Each row was made from one path, in order. Every step used is in the known rows, and no mark comes twice. Write each row's path.
Known rows:
dolu, vamep, talagok, kezivo: -1.288,0.227,0.534,-0.659,1.146,0.188,0.185,-0.435,0.154,0.077,0.917,-0.345,-0.786,-1.829,-0.522,-3.780,-0.877,-0.005,-0.048,0.358,-0.349
tupe, talagok: -1.259,-0.844,0.015,0.836,0.194,-1.587,-0.260,-0.377,-0.408,-0.821,0.330,0.311,-1.878,-0.495,-0.415,-0.712,-1.725,0.684,0.072,-0.300,1.128
perun, buku, dolu, tupe, talagok: 0.614,0.259,-0.678,2.285,-0.540,-1.375,0.137,0.772,0.200,0.029,0.269,0.299,-0.432,-2.777,0.519,3.446,-0.118,-0.793,0.207,2.206,1.073
dolu, perun: -0.832,-0.287,-0.237,-0.786,0.598,-0.460,0.302,0.409,-0.412,-0.876,0.826,3.291,0.064,0.845,0.264,-1.065,-0.101,0.693,-0.473,-2.801,0.765
dolu, perun, buku, vamep, talagok, kezivo: 0.755,-0.567,2.040,-0.598,0.454,0.711,0.115,1.328,-0.530,-0.036,-0.931,0.254,3.167,0.791,0.672,-2.701,1.143,0.420,0.161,-0.545,-1.499
kezivo, perun, buku, dolu, tupe: 0.756,1.218,-0.955,0.419,-0.617,-0.464,0.105,-0.258,0.649,0.790,0.392,1.783,0.095,-0.704,0.293,3.522,1.545,-1.208,-0.481,2.401,0.893
tupe, talagok, kezivo, dolu: 0.219,-0.951,-1.141,0.646,-0.770,0.521,-0.336,0.406,-0.307,-0.843,-0.076,-2.148,-1.096,0.252,-0.064,1.689,-1.731,0.850,0.688,-1.646,0.618
talagok, kezivo: -0.146,0.159,-0.746,-0.814,0.097,0.828,-0.169,-0.005,-0.095,-0.100,-0.825,0.065,-0.838,-0.730,0.177,-1.306,-0.742,0.568,-0.150,0.984,0.343
kezivo, perun, buku, vamep: 0.305,-0.356,1.068,-0.377,-0.379,-0.554,-0.632,-0.596,-0.191,0.711,-1.019,0.789,0.479,1.857,0.133,-2.093,1.080,-0.267,-0.719,2.758,0.070
kezivo, perun: -1.184,0.091,-0.174,-1.075,0.071,-0.688,-0.276,-1.383,0.021,-0.065,0.448,1.821,-1.341,1.563,-0.651,-0.661,-0.062,0.254,-0.598,-0.104,0.918
vamep, talagok, kezivo, dolu: 0.207,0.172,-0.219,-0.554,-0.080,0.517,0.098,-0.327,0.295,-0.490,0.257,-1.668,-0.397,1.107,-0.698,1.578,-0.559,0.365,0.632,-2.744,-0.395
kezivo, zibit: -0.499,0.556,-0.717,-0.544,-0.056,-0.034,0.141,-1.832,-0.368,-0.466,0.825,0.791,-1.971,0.841,0.447,1.210,-0.966,0.362,-0.564,-0.213,1.125
dolu, vamep, talagok: -1.844,0.211,0.824,-0.200,1.373,-1.500,0.292,-1.029,0.265,-0.168,1.796,1.116,-1.541,-1.186,-0.955,-3.446,-0.744,-0.293,-0.337,-0.499,0.191
kezivo, tupe: -1.871,1.016,-1.580,-0.404,0.403,-1.005,0.228,-0.471,0.262,-0.052,-0.431,1.353,-2.919,0.016,0.175,0.482,-0.851,0.008,-0.376,1.022,0.166
buku, vamep, talagok, kezivo, dolu, tupe: 0.887,0.604,-1.065,0.413,-0.628,-0.993,-0.391,0.593,0.698,0.681,0.670,-2.913,1.291,-0.418,0.896,1.503,-0.336,-0.187,0.805,-1.221,-1.473
perun, buku, vamep, talagok, kezivo, dolu: 1.690,-0.234,1.042,0.120,-0.546,0.660,-0.267,0.582,0.084,0.320,-1.263,-2.673,1.437,1.306,0.061,0.035,0.644,-0.151,0.527,0.092,-1.261
tupe, talagok, kezivo, perun, buku, vamep: 0.464,-1.357,1.223,0.330,-0.749,0.483,-0.875,0.280,-0.699,0.439,-1.637,-1.707,1.005,0.679,0.439,-2.117,-0.061,0.454,0.088,3.259,-0.206
buku, vamep, talagok, kezivo: -0.153,-0.185,0.644,-0.485,0.181,-0.337,-0.484,-0.139,0.067,0.529,-0.734,-1.691,0.927,-0.037,-0.062,-2.658,-0.154,0.405,0.290,0.149,-1.254
kezivo, dolu: 0.149,0.137,-1.299,-0.070,-0.425,-0.510,-0.110,-0.366,0.195,-0.524,0.550,0.430,-1.618,1.340,-0.339,1.759,-0.615,0.105,-0.123,-2.260,0.925

Write each row's path:
0.608,0.251,-0.421,-0.480,-0.220,2.439,0.075,-0.034,0.184,0.957,-0.371,0.719,0.138,-1.123,-0.245,-0.765,1.300,-0.940,-0.781,3.402,0.628
talagok, kezivo, perun, buku, dolu, vamep
0.963,0.444,-0.326,0.517,-0.332,0.490,0.184,0.118,0.199,0.176,-0.999,1.594,-0.567,-0.408,-0.374,1.629,1.163,-0.727,-0.523,1.798,1.073
perun, buku, dolu
0.686,0.534,-2.544,1.369,-1.076,0.662,0.118,-0.354,-0.081,0.121,1.000,-1.932,-0.444,-2.533,1.362,5.424,-1.233,0.040,0.436,0.675,0.796
buku, dolu, tupe, talagok, kezivo, zibit
-0.583,-0.300,0.871,-1.148,-0.037,-0.121,-0.641,-1.019,0.067,0.752,-0.419,-1.212,1.273,1.514,-0.517,-2.224,0.424,0.401,0.133,0.085,-1.311
buku, vamep, talagok, kezivo, perun
-0.037,-0.126,-1.473,-0.158,0.003,0.289,0.454,0.504,-0.029,-0.341,0.614,3.378,0.719,0.397,-0.164,1.800,0.942,0.100,-0.505,-3.323,0.938
buku, dolu, perun
-0.609,-0.819,-0.288,0.379,0.006,0.112,-0.354,0.223,-0.524,-0.610,-0.548,-1.128,-1.112,-1.232,0.008,-1.041,-1.854,0.995,0.377,0.625,0.581
tupe, talagok, kezivo
-0.279,0.692,0.739,-0.234,0.229,0.186,0.034,0.455,0.140,0.762,-2.258,-1.712,0.182,-0.088,0.537,-1.082,0.403,-0.275,0.279,3.245,-2.028
perun, buku, vamep, talagok, kezivo, tupe
-0.751,-0.176,0.938,0.060,0.378,-1.970,-0.385,-0.781,0.185,0.316,0.162,-0.166,0.161,0.632,-0.526,-2.232,-0.008,0.145,0.013,-0.666,-0.708
buku, vamep, talagok
0.166,-0.317,-0.080,-0.998,0.188,0.899,0.493,0.693,-0.125,-1.043,0.951,0.288,1.345,1.891,-0.234,1.465,-0.008,0.792,0.622,-5.644,-0.601
vamep, talagok, kezivo, dolu, perun
0.212,-0.130,2.194,0.285,0.356,-1.472,-0.217,-0.278,-0.002,0.310,-0.799,-0.121,0.645,0.657,-0.260,-2.389,0.692,-0.309,-0.074,1.445,-0.726
perun, buku, vamep, talagok
0.425,0.348,-0.511,0.728,0.233,0.572,0.350,0.152,0.291,0.525,0.127,1.775,-0.942,-1.971,-0.271,-0.889,0.842,-1.261,-0.896,2.579,1.206
perun, buku, dolu, vamep
0.161,-0.614,2.287,-0.124,0.656,-1.034,0.173,0.686,-0.404,-0.232,0.017,1.684,2.358,1.490,0.183,-2.433,1.235,0.106,-0.114,-1.397,-0.926
dolu, perun, buku, vamep, talagok
-0.106,0.432,0.885,0.706,0.740,-0.177,0.597,-0.349,0.454,0.349,0.742,1.203,-0.432,-1.581,-1.107,-0.651,1.024,-1.286,-0.417,1.147,0.362
perun, buku, dolu, vamep, talagok
1.272,1.213,-1.199,-0.050,-0.829,1.218,0.013,0.440,0.537,1.023,-0.517,0.398,0.876,-1.437,0.723,3.251,1.373,-0.923,-0.184,3.247,0.325
talagok, kezivo, perun, buku, dolu, tupe
0.397,1.058,-1.097,0.048,-0.165,-0.633,0.136,0.259,0.711,-0.139,1.201,-1.778,-0.020,-0.746,0.349,2.951,-0.773,-0.079,0.820,-1.878,-0.634
vamep, talagok, kezivo, dolu, tupe
-0.214,-0.242,2.458,-0.389,0.177,-1.267,-0.369,-1.131,0.017,0.536,-0.311,0.290,0.939,2.256,-0.676,-2.033,1.237,-0.321,-0.233,1.476,-0.681
kezivo, perun, buku, vamep, talagok
0.452,0.453,0.522,0.274,0.553,1.568,0.501,0.294,0.384,0.521,-0.173,-0.252,0.287,-2.339,-0.640,-0.971,0.938,-0.960,-0.140,1.970,-0.186
perun, buku, dolu, vamep, talagok, kezivo
1.170,-1.381,0.251,0.488,-0.488,1.597,0.223,1.958,-0.895,-1.400,-0.260,-0.283,1.103,0.996,0.657,1.634,-0.488,0.814,0.550,-2.400,0.443
tupe, talagok, kezivo, dolu, perun, buku
-0.316,-0.487,-0.537,0.144,-0.351,0.930,-0.107,-0.995,-0.884,-0.736,0.213,-1.854,-1.385,-0.359,0.694,1.313,-2.068,1.080,0.249,0.312,0.862
tupe, talagok, kezivo, zibit
0.196,-1.447,-0.987,0.186,-0.449,0.996,0.071,1.371,-0.741,-1.387,0.664,-0.339,0.595,1.002,0.426,1.665,-1.204,1.248,0.643,-4.636,0.424
tupe, talagok, kezivo, dolu, perun
1.005,-0.710,1.468,0.109,-0.080,-0.649,0.194,0.945,-0.202,-0.436,0.422,0.652,2.393,2.886,0.168,0.250,1.278,-0.038,0.195,-3.557,-0.871
kezivo, dolu, perun, buku, vamep, talagok
-1.563,1.149,-1.778,-0.132,0.635,0.837,0.703,-0.139,0.773,0.814,0.100,-0.381,-1.448,-2.337,-0.552,0.654,0.025,-0.848,0.038,0.722,-0.986
buku, dolu, vamep, talagok, kezivo, tupe
